Known rows, with every step that occurs:
lenenol, pupos, bedeg: [  6.3 -24.8  19.0  17.8 -38.4 -45.7 -28.6 -50.9  25.8  39.6  -1.8   6.0
 -25.7 -30.9  -2.2 -23.4 -10.7]
lenenol, vutu: [ -6.0 -48.6  44.5   3.1 -34.3 -28.2 -36.3 -36.5  15.1  -9.9  15.1  41.1
  -6.3   2.3  10.4 -17.9 -15.4]
bedeg, vutu, lenenol, pupos, duro: [-54.7 -51.8  33.1  15.6 -63.4 -41.9 -23.9 -14.4  17.0  44.3  89.4  12.6
 -36.3 -36.9  28.1 -48.0   0.5]
bedeg, lofer, lenenol, vutu: [ -4.7 -31.7  41.0 -15.4  -9.7 -31.9 -31.0 -53.2  23.2 -22.9   6.0  30.8
 -14.8  26.7  22.1 -39.0 -14.6]
pupos, duro: [-26.5 -36.6  51.8  24.7 -47.1 -19.9   7.3 -21.5  12.1  32.8  42.6  32.8
  -7.2 -22.2  -5.3 -15.4 -10.6]
lofer, bedeg, vutu, lenenol: [-10.1 -37.8  55.9 -11.7 -66.9 -26.5 -32.5  -3.8  16.1  26.5  45.7  23.2
 -13.1  28.9  33.0 -19.5  20.3]
bedeg, pupos, lenenol, vutu: [-17.0 -56.1  30.4  -6.1 -45.1 -27.7 -29.3 -23.4  29.9  -3.0  28.8  22.9
  -7.9 -20.8   8.5 -34.9 -14.2]
fozaf, lofer, lenenol: [-15.0 -26.9  26.4  18.4 -23.7 -16.0  12.5 -39.9  34.3 -14.7   0.3  24.4
 -10.5  -8.2  23.0 -12.3   7.8]
vutu, lenenol, pupos, bedeg, lofer: [-26.8 -16.1  19.8  -3.6 -48.0 -42.7  -5.7 -53.3  40.3  64.1   7.6   5.2
 -24.8 -26.3  -2.0 -40.1 -15.3]
lofer, lenenol, pupos: [ 15.4 -35.1  13.8  20.5 -34.8 -51.6 -34.4 -47.4  29.7   5.2   0.9  29.8
 -43.1  -6.1  30.3 -33.7 -11.5]
fozaf, lofer, bedeg, pupos, duro: [ -2.2  -7.3  32.4   2.7 -57.7 -10.9  14.3 -15.3  29.1  12.9  53.2  22.0
   0.3 -32.3   2.3  -0.3  20.0]
lofer, lenenol, vutu: [ -1.4 -46.1  34.5   7.2 -22.8 -42.7 -43.3 -38.7  18.9 -24.5   6.6  41.1
 -14.4  18.4  33.1 -36.0  -6.6]
bedeg, vutu, lenenol, pupos: [-25.0 -54.5  27.9   2.5 -59.9 -35.5 -38.2 -22.9  24.8  32.5  51.4  13.7
 -42.9 -14.3  35.9 -37.5  -3.2]
vutu, lenenol, pupos, duro: [-48.8 -42.1  24.8  31.1 -70.9 -49.9  -4.4 -24.0  27.6  56.8  55.9  38.0
 -27.6 -48.5  10.9 -39.3 -14.6]
pupos, bedeg, lofer, lenenol: [ -0.8  -8.2  37.9  -5.8 -14.5 -28.1  -1.4 -53.5  29.0  23.8 -14.2   0.5
 -11.8  16.9   3.6 -33.6  -3.2]
pupos, bedeg: [ -2.0 -26.0  41.7  12.8 -37.3 -24.2  -7.6 -35.9  20.8  38.1  -5.4  10.9
  -3.5  -8.1  -7.9 -12.2  -4.3]
fozaf, lofer: [-19.0 -29.4  36.6  13.9 -32.8  -2.1  19.9 -36.5  30.3   0.4   8.5  24.6
  -3.4 -24.3   0.5   6.1  -1.9]

Rows:
[ 10.0 -21.7   7.9  22.4 -28.7 -60.2 -35.4 -53.0  30.6  24.2  -9.7   6.0
 -33.7 -15.5  19.6 -42.7  -1.8]  lofer, lenenol, pupos, bedeg
[-42.9 -59.6  43.9   9.3 -32.3 -35.3 -25.0 -33.5  19.5  -7.4  21.7  29.6
   1.5 -16.1   2.0 -30.5 -15.9]  pupos, lenenol, vutu
[ -8.2 -19.4  27.1  -4.3 -52.6 -13.3  10.3 -20.3  41.2   1.5  22.2  12.2
   2.9 -27.6   1.1  -3.9  16.2]  fozaf, lofer, bedeg, pupos, lenenol
[-37.7 -43.3  46.6  -1.0 -52.9 -22.3 -17.8 -14.9  21.2  49.0  36.1  -4.5
 -11.1   0.1  19.4 -35.8  13.7]  pupos, bedeg, vutu, lenenol
[  4.0 -10.0  24.7  -5.2 -24.5 -35.9 -16.1 -65.3  30.9  41.2  -1.0  -4.4
 -26.8 -22.1 -12.9 -26.1 -18.1]  lenenol, pupos, bedeg, lofer
[-24.3 -31.3  13.5  19.6 -61.9 -53.4 -18.5 -38.1  36.6  62.4   7.3  14.7
 -24.6 -34.0   8.5 -37.2  -7.6]  vutu, lenenol, pupos, bedeg
[ 50.5 -19.0  37.2 -13.2 -64.0 -19.4 -27.5 -17.0  26.8  20.2  11.0  31.9
 -15.5  16.0  12.6  -1.2   3.0]  lofer, bedeg, pupos
[  4.5 -32.7  16.0   7.5 -20.9 -52.5 -55.8 -43.6  19.8  12.2  23.6 -18.9
 -41.9  -2.8  36.4 -51.7  13.9]  lofer, lenenol, pupos, bedeg, vutu
[  1.5 -35.1  27.1   2.8 -31.0 -38.6 -48.9 -41.5  15.6  28.5  32.7 -18.0
 -34.3 -18.7  14.6 -33.3   5.2]  lenenol, pupos, bedeg, vutu
[  5.0 -38.6  34.4 -15.0 -53.1 -39.3 -45.4 -19.0  25.5  -7.2  27.3  28.4
  -1.0  -1.0  12.3 -28.1   1.8]  lofer, bedeg, pupos, lenenol, vutu
[-18.2 -29.9  23.7 -13.0 -42.3 -27.5 -17.9 -26.6  36.7 -28.0  32.6  18.9
   9.7 -26.1   9.4 -17.1  15.5]  fozaf, lofer, bedeg, pupos, lenenol, vutu
[-18.1 -23.0   6.6   9.8 -11.1 -40.1 -29.3 -50.7  29.9  -8.5  27.7 -27.0
 -33.0 -28.4  34.7 -40.8  26.8]  fozaf, lofer, lenenol, pupos, bedeg, vutu
[ -7.2 -35.9  49.9  -2.4 -30.4 -15.5 -27.0 -26.5  10.2  27.0  27.0 -14.6
 -12.7   4.1   8.4 -22.1  11.1]  pupos, bedeg, vutu
[ 12.4 -20.0  19.9  -3.2 -20.4 -41.3 -22.9 -62.0  34.2   7.7   0.6  18.7
 -43.4   1.8  20.1 -36.7 -20.3]  bedeg, lofer, lenenol, pupos
